Each row was made from one path, in order. Every step used is in the known rows, and no mark comes twice. Write each row's path.
In the rows, 128 means zero.
Known rows:
lufe/dufo/dononaz/gaka: 149 155 109 154 121 137 170 132 125 114 135 155 147 157 135 185 138 136 193 140 139 117 200 152 126 116 153 120 128 136 178  97 116 119  75
tetora/dufo/bedipi/rito/dume: 108 139 143 118 126 118 112 145  96 110 125 136 116 100  87 111 157 151 138 100 106 108 142 183  97 130  55 148  85  77 117 139 142 119 159
zemu/dume: 161 139 169 158 104 123 144 120 167  80 115 102 121 143 159 200  96 119 113 141 156 179 149 104 154 202 171 117 115 180 143 174 140 154 164
zemu/tasev/dufo/dononaz:  90 145 114 159 109  77 164 117 156  86 109 148 161 159 161 161  91 131 147 113 108 163 125 101 122 112 156  69 133 113 154 167  87 123 145
zinuf/dufo/dononaz/tudilab: 132 102  59 162 148 162 181 147 147 130 169 151 145  98 198 212 108 158 144  73 130  99 184 104 102 153 150  78 118 115 170 145 164  66 123
rito/dume/dufo/tasev: 184 147 130  92 104 146 110 154  96 141 170 133 129  90  99 174 168 137 147 125 100 109 103  43 165 143 132 134  89 143 167 132 131  94 148
gaka/dononaz/tudilab:  90 112 164 135  77 178 137 166 135 163  80 181 119 121 165 176  70 161 126  81 147 114 145  88 132 178 166 113 148 176 152 178 170  99  75
gaka/dononaz: 100 121 170 105  87 169 151 146  99 143  52 145  90 158 117 165  62 160 110 112 110 112 122 100 162 171 170  82 135 167 154 149 141 110  79
dume/dufo/bedipi/gaka/dononaz: 123 123 153  92 149 176 101 151  82 146 130 109 127 114 105  86 138 163 163 147 118 108 143 168 141 133  76 157 125  84  89  99 191 100 147
dufo/lufe: 101  73 166 154 136 159 113 143 148 124 127 142 105 181 160 142 138 162 140  90 122 116  83 124  93 118 161 105  99 116 109 101 128 149 122
zinuf/dufo/bedipi/gaka: 122 109  93 152 186 127 149 136 122 114 179 115 144 141 144 103 150 125 104  90  97 137 164 187  98 148  80 136 130 108  91  93 168 117 140
rito/dume/zemu/tasev/dufo/lameb: 158 198 152 106 140  70 144 146 150 107 108 106 155 148 113 156 120 106  92 132  81 202 132  68 181  61 164 126 166 209 183 178 128 137 140
rito/dume/zemu/tasev/dufo/bedipi/gaka/dononaz/logar: 149 193 163 103 130 115 112 169 149 173  90 137 155 142  90 139 154 106  58 133  77 187 137 109 211  65 141 174 193 207 153 164 154 127 159
bedipi/rito:  50 131 169  95  85 107 133 105 149 124 162 116 102 125 154 114 110 106 129 133 150 140 124 133  97 139 100  98  70  89  95 111 114 176  97
dume/rito:  49 129 182  38  77 143 127 124 125 132 141 138  99 143 174 123 109 127 112 119 149 123 113 111 126 127 147  67  73 106 141 116 140 135 108
zemu/tasev:  66 128 167 142 111  78 164 160 184 118 132 117 157 144 187 131 106 125 128  80 111 154  96  96 132 164 184  76 120 149 127 192 103 141 112
tasev/dufo/zinuf: 181 128 121 179 163  81  87  59  70  60 102 129 140 177 145 148  65 102 135 152 117 156 118  96 122 123 131 103 152 124 115 124  79 119 151
gaka/dononaz/dufo/zinuf: 166  87 146 121 120 159 103 130 109 161  78 127 103 112 119 144  92 143 123 138 137  91 102 108 150 163 196 127 198 135 150 157 110 104 113
kisuf/dufo/bedipi/rito:  88 142 110 143 137 108  67 116 123  96 119 130 125 140 115  82 125 126 174 126 164 128 147 217 117 102  33 151 110 114  56  61  98 155 132
lameb/dufo: 163 117 117 131 137 133 163 130  83 111 129 102 113 120 150 126 138 121 125 119 143 104 118  93 139 125 151  74  96 112 122 159 146 108 150
kisuf/dufo/bedipi/gaka/dononaz: 113 142 130 155 143 133  66 138  92 125 100 127 114 166  85  80 125 134 160 126 155 116 163 208 135 102  61 182 156 139  65  60 117 154 119
tasev/dufo/bedipi/rito/dume: 116 160 108 151 117  93 102  66  99  60 113 183 140 155 106 119 128  92 118 144 104 196 143 159 104  95  27 148 111 114  94  86 129 151 166
gaka/dononaz/dufo: 129  94 133 113  96 162 150 134 123 170  62 150 113 102 106 143  97 135 109 137 142  80  99  99 134 175 169 129 149 153 156 145 130  88 108
zinuf/dufo/bedipi/rito/dume: 128 116  89 121 147 127 149 128 139 107 168 143 128 120 137 126 156 122 103  81  92 149 153 176 116 137  54 122 106 108 118 102 154 116 158
bedipi/gaka/dononaz:  87 133 199 112  94 147 132 137  97 168 131 110  88 169 103 109 110 124 103 134 137 118 150 121 126 139 142 142 146 129 106 109 147 171  78
tasev/dufo: 131 139 105 171 127  79 146  64  89  75  84 153 155 162 131 148  69  86 117 151 121 143 117  86 101 143  96 105  93 149 123 110 103 100 143
gaka/dononaz/logar: 126 117 143 116 100 188 146 147 131 174  42 136 102 135 127 164  82 137  58 112 119  90 123 110 199 168 188  87 149 180 165 153 138  94  97
lufe/dufo/bedipi/rito/dume/zemu: 113 187 134 109 149 115 127 152 135 120 115 151 163 137 108 111 153 110 164 141 123 183 163 197 136  82  54 161 103 152 121  99 135 120 126
kisuf/dufo/lameb/logar: 177 157  83 173 178 107 122 124 128  56 133  41  94 160 121  85 103 109 111 129 159 107 162 164 158  67 122  93 137 135 137  93  93 143 138
rito/dume/dufo/befimi: 189 176 114  96 114 162 115 117 102 147 142 146 131  97 131 181 157 142 166 167 114 117 140  88 156 129 126 144  88 169 171 126 144 120 157
zinuf/dufo: 144  94  85 143 161 116 192 127 126 120 136 113 142 129 162 154  96 118  99  87 107 100 125 104 112 179 128  79  86 145 145 124 130  68 134
rito/dume: 152 166 160 140 110 117 142 119 102 114 125 154 121 141 126 195 143  92 113 112  99 146 132  49 163 138 163 128 111 198 152 140 133 144 117
bedipi/rito/dume/dufo: 126 144 171  69  83 122 124 110 127 144 168 125 104  89 114 127 152  93 140 144 141 120 119  91 135 113  74 133  57  99 120 101 133 137 148
befimi/dufo: 129  99 102 151 145 101 142  85 134 151 112 112 134 127 114 110  80 137 149 152 152  84  91  73 122 150 132 136 108 124 121 143  80 121 100
rito/dume/zemu: 153 195 174  94 134 120 134 152 109 150 104 121 140 131 117 198 129 111 104 144  82 164 128  44 190 105 177 136 124 225 160 164 154 119 123

Write each row's path:
180  89 120 159 179 101  82  82 117 135 130  88 122 142 131 110  75 152 170 154 148  95  95  84 142 135 164 134 171  99 114 160  56 138 105 | befimi/dufo/zinuf
144 148 166  65  67 146 120 113 134 147 198 136  93  93 111 157 174 119 156 152 137 118 160 108 137  93 101 142  97  79 145  95 150 159 128 | bedipi/rito/dume/dufo/dononaz/gaka
153 112  93 109 111 147 131 166  96 119 184 101 111 107 131 128 167 162 132 105 133 107 104 100 126 137 158  69 105  86 141 165 120 118 138 | lameb/dufo/tasev
105 152 139 152 145 138 133 149 105 122 107 151 146 175  99  86 139 125 163 126 137 151 175 215 121 119  73 166 139 137 108  83 137 129 101 | lufe/dufo/bedipi/gaka/dononaz
122  91  79 125 119 115 110 119 146 158 164 112 132 117  96 112 108 179 153 139 141  87  76  80 112 161 137 132 116  95 140 150  54 133  87 | befimi/dufo/tasev
122 114 139  97  84 168 115 136 133 164  89 174 100  93  84 121 149 132 110 131 128 124 119 152 139 137 113 168 165 130 137 125 149 128 130 | gaka/dononaz/dufo/bedipi/rito/dume
215 107 133 141 170 134 102 128  65  97 148  78 100 134 165 129 134 136 144 121 138 116 122 104 157 107 186  73 159  87 114 174 124 124 157 | lameb/dufo/zinuf
125 178  75 144 130 135 148 117 135 125 117 159 161 150 161 142 118 146 198 159 152 137 172 192  99 143 113 120  81 175 162 104  87 129 100 | lufe/dufo/befimi
134  54 117 162 143 137 119 122 174 155 139 145 141  98 143 121 171 117 135 125 160  79  59 115  65 136 162 159 117 108 113 102 117 119 152 | dononaz/dufo/lufe
139 131 148 127 126 147 140 133 130 155 170  62  79 128  94  64 148 101  63 157 156 105 154 150 126  99 160 155 180  90 135 114 152 169 116 | bedipi/gaka/dononaz/dufo/lameb/logar
132  88 118 180 135 113 119  81 114  85  88 172 133 191 130 133 103 121 127 125 122 133  84 113  74 103  99 117  93 118 115  79 103 116 163 | tasev/dufo/lufe
141 198 152 114 141  84 123 155 139 121  94 144 176 143 117 166 138 114 103 128  63 208 119  87 181  80 138 146 154 210 151 179 145 120 161 | rito/dume/zemu/tasev/dufo/bedipi
129 134  56 134 123 140 119  93 163 159 151 145 159  68 167 140 150 134 158 186 163 104 123 156  73 169 159 156 120 144 141 128 108 148 130 | dononaz/dufo/befimi
182  93 118 162 169 107  87 102 128 129 149 105 148  84 162 135 134 100 143 152 153 101  97 100 112 156 194 147 175 112 114 149  92 122 137 | dononaz/dufo/zinuf
 59 170 150  81 139  68 123 158 179 131 101 107 185 136 148 101  93 138 114 147  94 206 106 151 134  84 108 115 135 140 109 174 131 121 149 | dume/zemu/tasev/dufo/bedipi/rito
105 129 175 123 105 160 128 135 124 190 124 103  95 148 109 111 126 103  65 133 145 102 151 128 156 137 161 145 158 140 117 113 145 158  87 | bedipi/gaka/dononaz/logar
181 129  74 135 139 187 160 138 100 130 132 101 101 101 154 177 162 145 118 132 139  83 161 113 179  89 190  57 128  86 158 157 152 104 156 | lameb/dufo/dononaz/logar
 85 154 134 147 102  53 129 116 169  81 129 170 162 151 138 103 137 101 121  98  98 209 112 145 117 102  78 124 135 119 114 150 102 156 170 | zemu/tasev/dufo/bedipi/rito/dume
150  45 100 153 165 145 163 143 156 130 144 128 121 158 160 139 128 153 110  63 109  86  94 126  87 140 126  88  88 112 137  93 132  81 154 | zinuf/dufo/lufe
134 154 137  81 133 125 124 175 135 125 156 108 124 104 136  88 194 141 124 114 114 178 130 168 160  56 102 115 137  93 105 176 171 143 181 | lameb/dufo/bedipi/rito/dume/zemu/tasev
 97 135 124  96 143  92 103 130 188 165 139 122 148 114  99  72 136 156 146 145 122 157 102 143 145  80  81 178 149 104 103 161 105 158 132 | befimi/dufo/bedipi/rito/dume/zemu/tasev
146 112  87 153 158 102 148 101 160  93 156  83 140  85 136 101 140 100 119 147 157 114 131 129  95 133 173 137 161 121 145 127 116 149 109 | dononaz/dufo/lameb
144 156 106 159 166  98 177 124 133  60 122  97 141 166 126 103 106 111 160 124 149 147 177 165 118 105 125 103 121 152 168 103  96 134  79 | lufe/dufo/lameb
110 117 109 162 160 118 103 114 139 138 174 127 163  82 130  85 190  93 130 154 148 128 128 175  77 144 116 206 158  99  68 102 150 153 138 | dononaz/dufo/bedipi/gaka
115 124 106 131 126 120 102 110 157 129 164 159 146  63 121 105 197  90 130 142 142 141 119 163  94 131  91 192 133 102  92 108 140 152 152 | dononaz/dufo/bedipi/rito/dume
 81 163 153 115 112 133  96 123 128  95 159 157 113 134 128 123 170 127 132 114  96 194 157 185 128 111  72 147 123 110  83 111 157 193 126 | dufo/bedipi/rito/dume
141 103 122 114 113 155 149 133 135 130  81 111  97 112  99 117  97 145 102 135 143 103 129 130 135 144 178 119 181 141 175 140 130 125  91 | gaka/dononaz/dufo/lameb
109 105 122 139 150 137 102 108 119 163 119 126 115 150  77  61 115 166 145 151 140 114 129 163 127 121  88 192 170  92  87 117 121 163  98 | befimi/dufo/bedipi/gaka/dononaz
120  98  76 130 109 123 115 140 160 150 188 129 156  58 128 134 164 126 133 137 149  93  77  97  83 187 168 142 121 110 139 139  88 116 121 | dononaz/dufo/tasev
124 100 105 134 161 151 152 149 112 132 148 125 123 150 123 105 132 146  95  86  94 127 164 191 117 151  83 132 149 111 109  99 171 107 132 | zinuf/dufo/bedipi/gaka/dononaz
102 124 135  82 142 153 101 133 113 118 151 111 135  89 138  89 139 154 179 149 125 122 123 174 122 133  48 128  75  57  80 100 169 101 160 | dume/dufo/bedipi/rito
105 110 169 117 100 137 130 127 118 187 141 116 107 120  92  93 136 100 101 153 163  93 130 118 106 144 144 179 157 116 109 104 140 152  99 | bedipi/gaka/dononaz/dufo
128  58 143 123  98 185 126 148 144 182  68 162  97 125 107 132 121 162 115 116 143  73  74 118 115 144 169 136 147 129 149 121 134  99 124 | gaka/dononaz/dufo/lufe
